Known rows, with every way that one mark hangs from another
Z999(Z41(Z589 Z776) Z705(Z964(Z671))): [ 0.57  0.08  0.52  1.57  0.79 -2.38 -3.96  1.02  0.86  1.16 -4.71 -0.11
  1.32 -0.96  5.27 -2.83 -2.21 -1.02 -0.73 -3.24  1.10  2.98  2.12 -1.47
  0.54]
Z705(Z964(Z589(Z999) Z671(Z265))): [ 0.33 -3.07 -3.20  2.76 -0.06 -3.16 -5.71 -0.03  2.11  1.85  0.05  0.92
 -1.28  2.44  4.77 -2.90  2.43 -0.69 -0.92  0.67  1.54  6.22  2.43  0.88
  2.44]
Z964(Z589 Z671(Z265)): [-0.15 -1.35 -2.94  1.62  0.96 -3.34 -0.99  0.55  0.63  3.23 -0.52  1.58
 -1.62  3.12  3.32 -3.55  3.85 -1.63 -0.96  1.40  2.61  6.31  1.31 -0.03
  1.03]
Z576(Z265(Z671)): [-1.53 -1.38 -3.07  0.79  2.48 -0.77  1.04  1.19 -0.38  2.50 -1.40 -0.97
 -3.77  0.19  0.16 -2.20  2.73 -1.75 -0.48 -0.62  1.01  2.90  2.79  0.30
 -1.23]
Z265(Z576 Z671): [-2.46 -0.76  0.94  0.14  2.53 -3.34  2.31  1.05 -0.81  0.78  0.36 -0.78
 -2.19  3.61 -0.47 -4.09  2.76 -2.05 -1.68 -1.21  0.74  2.48  0.68 -0.02
  0.47]
Z964(Z589(Z999(Z705)) Z671(Z265(Z576))): [-0.76 -2.07  1.78  3.33 -0.49 -5.87 -4.11  3.71  0.74  2.63 -0.94  2.16
  1.12  6.80  1.29 -4.39  0.34 -0.85 -0.81 -0.78  1.10  7.04  0.58 -1.23
  4.34]
Z467(Z403(Z776(Z41(Z589(Z964))))): [-3.08 -0.18  0.09 -1.57  0.89  0.41  1.61 -1.42 -0.79 -0.71 -5.25  1.70
 -2.48 -1.19  4.54 -3.92  2.06  2.90 -2.52  2.53  2.60  0.45  1.60 -0.38
 -2.90]
Z671(Z265): [-1.82 -1.39 -2.00  0.38  1.61 -0.66 -0.28 -1.33  1.79  0.86 -2.59  0.21
 -1.99 -0.73  0.25 -1.19  2.35 -1.64  0.06  0.12  2.37  2.39  3.14 -1.29
 -1.49]
Z589(Z964(Z671(Z265)) Z999(Z41 Z705)): [ 1.94 -2.42 -0.23  2.16 -0.66 -3.76 -8.04  2.93  2.02  1.73 -3.38  0.89
  3.56  1.03  2.97 -0.58 -1.04 -0.43  1.91 -1.50  1.14  3.62  0.73 -3.74
  2.58]
Z589(Z999(Z41 Z705(Z964))): [ 0.01 -1.28  2.06  1.59 -0.07 -2.90 -6.60  1.91  0.62 -1.80 -4.65 -0.84
  1.75  0.16  0.41  0.59 -2.44 -0.76  0.21 -4.90  0.28 -0.50  1.42 -2.69
  0.17]
Z589(Z964(Z671(Z265(Z576))) Z999(Z41 Z705)): [ 0.58 -2.43  2.15  2.98  0.45 -4.60 -7.17  3.46  1.75  1.76 -2.73  0.95
  3.38  2.97  1.23 -2.73 -1.29 -0.20  1.43 -2.68  0.86  4.40  0.12 -3.35
  4.68]
Z403(Z467 Z776(Z41(Z589(Z964) Z999))): [-2.61  0.03 -2.62 -1.16 -1.53  0.51 -1.33 -1.83 -1.32 -0.19 -4.47  1.34
 -2.19 -2.47  3.67 -1.68 -2.13  5.87 -2.65  2.04 -0.63  0.04  2.44  1.56
 -4.13]
Z467(Z403): [-3.33 -1.41  0.35 -1.74  2.10 -1.54  1.89  0.52 -0.17 -1.33 -4.23 -0.24
 -3.19  1.41  0.16 -1.71  3.67 -1.10 -1.12 -0.44  1.97  0.83  0.43 -0.29
 -3.06]
Z403(Z467 Z776(Z41(Z589(Z964 Z999)))): [-1.66 -0.45 -3.30 -0.96 -1.24  0.58 -2.94 -1.52 -1.48 -0.69 -3.87  0.43
 -2.45 -1.61  3.25 -1.94 -2.75  5.41 -2.40  2.49  0.31  0.86  2.60  0.23
 -3.57]
Z999(Z41 Z705(Z964)): [-0.68 -0.16  1.95  1.81  2.56 -2.21 -3.67  1.44 -0.16 -1.13 -4.54 -0.79
  0.77 -1.35  0.39 -0.46 -0.17 -1.51 -0.09 -4.98  2.01  0.15  1.59 -2.46
 -0.24]
Z589(Z999): [-1.40 -1.74 -1.34 -0.88 -0.69 -2.54 -2.95 -0.01  0.08 -0.77 -3.39 -0.95
 -1.48  2.67  0.02  0.40 -0.66 -0.96 -1.18 -1.41 -0.27  0.32  1.41 -0.57
 -2.60]
Z467(Z403(Z776(Z41(Z589(Z964) Z999)))): [-3.40 -0.82  0.98 -2.01 -2.04 -0.13  0.30 -1.21  0.17 -0.81 -5.96  2.54
 -1.39 -0.36  5.09 -2.49  0.33  4.00 -2.23  2.11  0.05 -0.96  1.14  0.59
 -3.19]
Z964(Z589(Z999(Z41 Z705)) Z671(Z265)): [ 1.87 -1.67  0.71  2.78 -2.62 -5.12 -6.16  3.68  1.22  2.04 -2.76  2.02
  3.21  4.36  2.62 -1.84 -0.88 -0.95  0.74 -1.34  1.05  4.40 -0.27 -3.67
  3.01]
Z964(Z589): [-0.91 -0.27 -0.63  0.50  0.71 -3.26 -0.77  0.74 -1.65  0.51 -2.94  0.47
 -3.08  3.19  1.24 -2.41  1.83 -1.11 -3.21 -0.88  1.95  2.54  0.91  0.19
 -2.17]
Z467(Z403(Z776)): [-4.13 -0.63 -1.93 -1.81  3.40  0.55  3.95 -1.61 -1.26 -2.06 -3.58 -1.37
 -2.93  0.12  0.94 -2.70  2.54 -0.40 -1.07  1.79  2.52  1.15  1.24  0.75
 -2.76]
Z999(Z41 Z589(Z964(Z671)) Z705): [ 2.42 -0.91  2.66  1.60 -0.29 -4.90 -5.81  3.61 -0.91  0.73 -4.67 -0.20
  2.99  3.05  2.14 -1.18 -2.03 -0.75  0.76 -4.46  2.22  2.62 -0.69 -3.22
  0.35]
Z41(Z589 Z776(Z403) Z999): [-2.74 -1.09  0.18 -2.36 -2.62 -0.31 -0.27 -0.89  1.05  0.98 -6.86  1.19
 -0.99  1.22  3.26 -1.59 -2.37  1.27 -2.58 -0.32 -2.26  0.55  3.08  0.11
 -4.63]
Z999(Z41(Z776) Z589 Z705(Z964)): [ 0.90  0.42  3.17  2.44  0.33 -0.73 -4.56  1.36  0.88 -1.13 -6.43 -1.78
  1.53 -1.33  1.65 -1.43 -4.51 -1.33 -0.14 -5.65  1.90  0.58  2.63 -2.11
 -0.58]
Z403(Z467 Z776(Z41(Z589 Z999(Z705(Z964))))): [-3.69  0.59 -0.57  0.44 -0.55  0.20 -1.27 -0.88 -0.83 -0.89 -4.31  1.36
 -0.54 -3.21  2.93 -1.18 -2.60  4.91 -1.66 -0.25 -0.20  0.35  3.73  1.06
 -2.49]
Z671(Z265(Z576)): [-3.31 -1.24  0.37  1.36  2.65 -1.48  0.72 -0.70  1.53  1.13 -1.98  0.10
 -2.20  1.21 -1.60 -3.41  2.19 -1.68 -0.50 -1.03  1.93  2.99  2.55 -0.83
  0.50]
Z589(Z964(Z671) Z999(Z41 Z705)): [ 1.55 -1.69  0.25  0.96 -0.31 -4.97 -7.86  3.72 -0.42  0.82 -3.95 -0.19
  3.03  2.80  3.00 -0.13 -1.88 -0.36  0.54 -3.09  0.16  2.29 -0.67 -2.75
  1.22]
Z776(Z41(Z589(Z999(Z705(Z964)))) Z403(Z467)): [-3.21 -1.00  1.28 -0.53 -0.63 -0.90 -3.70  1.72 -0.35 -0.31 -5.10  2.06
 -0.40 -0.16  1.38 -1.20 -0.81  4.95 -1.60 -0.89 -0.36  1.60  3.75 -2.07
 -2.73]

Rows
[-4.77  0.43  0.72 -1.53  0.05 -0.81 -0.25  3.25 -1.65  0.74 -5.80  1.94
  0.47  0.78 -0.19  0.18  0.21  4.09 -0.67 -0.80 -1.28  0.40  2.05 -0.92
 -3.13]	Z776(Z41(Z999(Z705)) Z403(Z467))
[-0.01 -1.62 -0.77  1.16 -0.84 -2.97 -5.74  0.88  1.32  0.97 -3.45 -0.05
  0.63  0.84  5.73 -2.12 -2.96 -0.43 -1.73 -1.65 -0.45  4.24  3.18  0.30
 -0.08]	Z41(Z589(Z999(Z705(Z964(Z671)))) Z776)
[-3.05 -0.86  1.01 -2.39 -3.16 -1.61 -1.29  0.31  0.23  0.54 -5.71  2.32
 -0.47  3.18  1.69 -0.93 -0.18  2.32 -1.99 -0.07 -1.00 -0.49  2.29 -2.82
 -3.59]	Z776(Z41(Z589(Z999)) Z403)
[-4.79  0.68 -2.48 -2.01  2.81  0.96  1.88  0.98 -2.18  0.89 -4.33  0.43
 -2.93 -0.17 -0.43 -1.49  2.98  2.94 -1.23  0.88  0.72  1.11  2.53 -0.51
 -3.88]	Z776(Z41 Z403(Z467))
[-3.01 -0.88 -0.01 -2.35 -1.93 -0.67 -2.34  0.71 -0.74  1.22 -6.06  2.95
 -1.98 -0.29  2.86 -1.17  0.10  6.23 -2.57  0.77 -1.49  0.34  2.31 -0.10
 -4.85]	Z776(Z41(Z589(Z964) Z999) Z403(Z467))
[-3.68  0.23  0.98 -2.27 -0.51 -0.91  1.68 -0.11 -0.56  1.48 -5.67  2.46
 -1.42  1.63  1.72 -2.02  2.20  1.67 -2.19  0.04  0.82  0.11  2.45 -2.59
 -3.85]	Z776(Z41(Z589) Z403)
[-1.08  0.63  2.94 -0.83 -0.71 -0.94 -1.15  1.89  0.00  0.68 -8.00  1.07
  1.79  0.39  1.76 -2.55 -2.99 -0.05 -1.23 -2.49  0.37  0.78  2.17 -4.24
 -2.86]	Z999(Z41(Z589 Z776(Z403)) Z705)
[-0.01 -2.56  0.43  0.98 -1.01 -5.00 -5.83  1.28  0.84  0.35 -2.37  0.78
  0.98  2.60  3.82 -1.02 -1.11 -0.12 -1.04 -2.32  0.23  3.73  2.06 -0.94
  0.07]	Z41(Z589(Z999(Z705(Z964(Z671)))))
[-2.45  0.68 -2.73 -1.54  2.65  2.24  0.26  0.58 -1.32  0.10 -6.09 -1.90
 -1.97 -1.80  0.03 -2.06 -1.16  1.46 -0.85 -0.49 -0.01  1.07  2.11 -1.03
 -3.64]	Z999(Z41(Z776(Z403(Z467))))
[-2.96 -1.04  0.45 -0.40 -0.09  0.37 -2.75  0.68  0.42  0.07 -6.25  0.94
 -0.93 -2.14  2.93 -2.00 -3.04  3.62 -2.24 -1.26 -1.56  2.64  4.52  0.93
 -3.85]	Z41(Z589 Z776(Z403(Z467)) Z999(Z705(Z964)))
[-3.73  0.02  4.24 -0.84 -2.57 -0.88  1.40  1.54 -0.42 -2.02 -6.44  1.43
  1.77  2.20  1.35 -1.22 -2.24  2.27  0.10 -0.74  0.76 -1.29  0.79 -0.87
 -1.86]	Z467(Z403(Z776(Z41(Z999(Z589 Z705)))))
[-3.60  1.27 -3.27 -1.33  0.66  1.10  2.69 -2.28 -2.09 -0.23 -3.48  0.15
 -3.27 -2.00  1.33 -2.48 -0.67  3.59 -2.27  2.14  1.56  0.63  2.84  0.11
 -4.25]	Z403(Z467 Z776(Z41(Z589)))
[ 1.24 -2.58  0.61  0.31 -1.87 -5.85 -6.91  2.45 -0.13  1.20 -3.22  1.57
  1.33  3.70  4.24 -1.10 -1.69  0.57 -1.54 -1.33  0.13  4.07  0.70 -1.60
 -0.73]	Z41(Z589(Z964(Z671) Z999(Z705)))
[ 1.61 -0.82  1.22  1.67 -2.26 -6.35 -5.86  4.62 -1.12  0.99 -3.51  1.03
  2.66  6.28  2.51 -1.30 -1.68 -0.78 -0.54 -2.88  0.22  3.00 -1.63 -2.71
  1.64]	Z964(Z589(Z999(Z41 Z705)) Z671)
[ 2.67 -1.72  2.18  2.69 -0.44 -3.57 -6.20  2.54  1.54  1.71 -4.10  0.74
  3.53  1.17  2.25 -1.82 -1.40 -0.67  2.08 -2.95  3.25  4.06  0.75 -4.36
  1.81]	Z999(Z41 Z589(Z964(Z671(Z265))) Z705)
[-4.70  0.00  0.21 -2.16 -0.86 -0.71  0.47  0.76 -0.38  1.31 -5.59  1.78
 -0.26  2.05  1.40  0.05  1.74  1.86 -1.15 -0.55 -1.63 -1.11  2.05 -0.44
 -2.76]	Z776(Z41(Z999) Z403)
[ 1.35 -2.26  0.88  2.26  0.46 -3.63 -5.14  2.04  1.24  2.16 -2.71  0.94
  1.86  1.67  2.70 -1.98  0.10 -0.87  1.02 -1.44  3.47  5.93  2.09 -2.13
  1.08]	Z999(Z589(Z964(Z671(Z265))) Z705)
[-2.46 -0.34  3.43  0.63 -2.45 -2.92 -3.40  0.86  1.15  0.29 -5.32  2.95
  0.81 -0.32  3.39 -0.20 -0.96  2.12 -1.82 -3.19 -0.51 -0.80  2.99 -0.93
 -1.66]	Z776(Z41(Z589 Z999(Z705(Z964))))
[ 1.03 -0.88  0.67  0.68 -2.96 -3.78 -4.67  1.83 -0.53 -0.62 -4.41  0.21
 -0.39  4.28  0.79 -0.97 -1.87 -0.34 -1.74 -2.41 -0.10  0.00 -0.75 -2.21
 -1.09]	Z964(Z589(Z999(Z41)))
[ 1.01 -3.08 -1.69 -0.67 -2.03 -4.71 -6.03  0.26  0.28  1.26 -2.62  0.63
 -0.78  3.37  4.62 -1.39 -0.69  0.79 -1.97 -0.27 -0.28  3.47  0.72 -0.37
 -1.65]	Z41(Z589(Z964(Z671) Z999))
[ 0.68 -0.32  1.45 -0.36  0.07  0.56 -3.48  0.75 -0.06  0.28 -7.53 -1.15
  0.32  0.27  2.23 -2.58 -3.09  0.44 -0.82 -2.54  0.97  0.83  2.02 -2.24
 -2.58]	Z999(Z41(Z776(Z403)) Z589(Z964))
[-2.47 -1.37  0.10 -1.82 -1.68 -0.24 -1.29 -1.01  0.02 -1.52 -5.23  1.65
 -1.52  0.27  4.66 -2.79 -0.24  3.74 -2.30  2.54  0.81 -0.16  1.33 -0.73
 -2.61]	Z467(Z403(Z776(Z41(Z589(Z964 Z999)))))
[-4.40  1.74 -4.96 -1.02  3.31  1.90  2.90 -1.54 -2.88 -0.37 -2.79 -1.22
 -3.19 -2.31  0.63 -1.73  0.67  2.60 -1.40  2.24  1.67  0.85  2.69  1.14
 -2.96]	Z403(Z467 Z776(Z41))
[-0.62 -1.91 -0.57 -1.68 -1.63 -0.48 -4.59 -0.40  0.65  0.79 -6.31  0.44
 -1.41  0.94  4.45 -2.36 -2.67  1.76 -3.11  0.61 -1.23  2.30  3.42 -0.69
 -3.84]	Z41(Z589(Z964 Z999) Z776(Z403))
[-2.73 -0.18  1.47 -1.37 -4.16 -2.60 -0.84 -0.42  0.93  0.85 -5.47  2.58
 -0.79  1.49  2.43 -0.15 -0.60  1.84 -2.17 -1.37 -1.28 -2.03  1.74 -0.89
 -3.60]	Z776(Z41(Z589 Z999))
[-1.92 -1.27 -1.04 -1.36 -1.16 -1.61 -3.11  2.26 -1.37  2.10 -4.47  1.30
 -0.09  2.64  3.21 -1.23  0.07  5.11 -0.36  0.14 -1.06  2.62  1.08  0.74
 -2.21]	Z776(Z41(Z999(Z589(Z964(Z671)))) Z403(Z467))
[-0.47  0.23  3.53  1.25  1.08  0.32 -3.38  1.67  0.39 -0.67 -7.43 -1.12
  1.99 -0.50  1.37 -2.16 -3.41 -0.40  0.03 -4.69  1.51  1.23  3.17 -2.82
 -1.05]	Z999(Z41(Z776(Z403)) Z589 Z705(Z964))
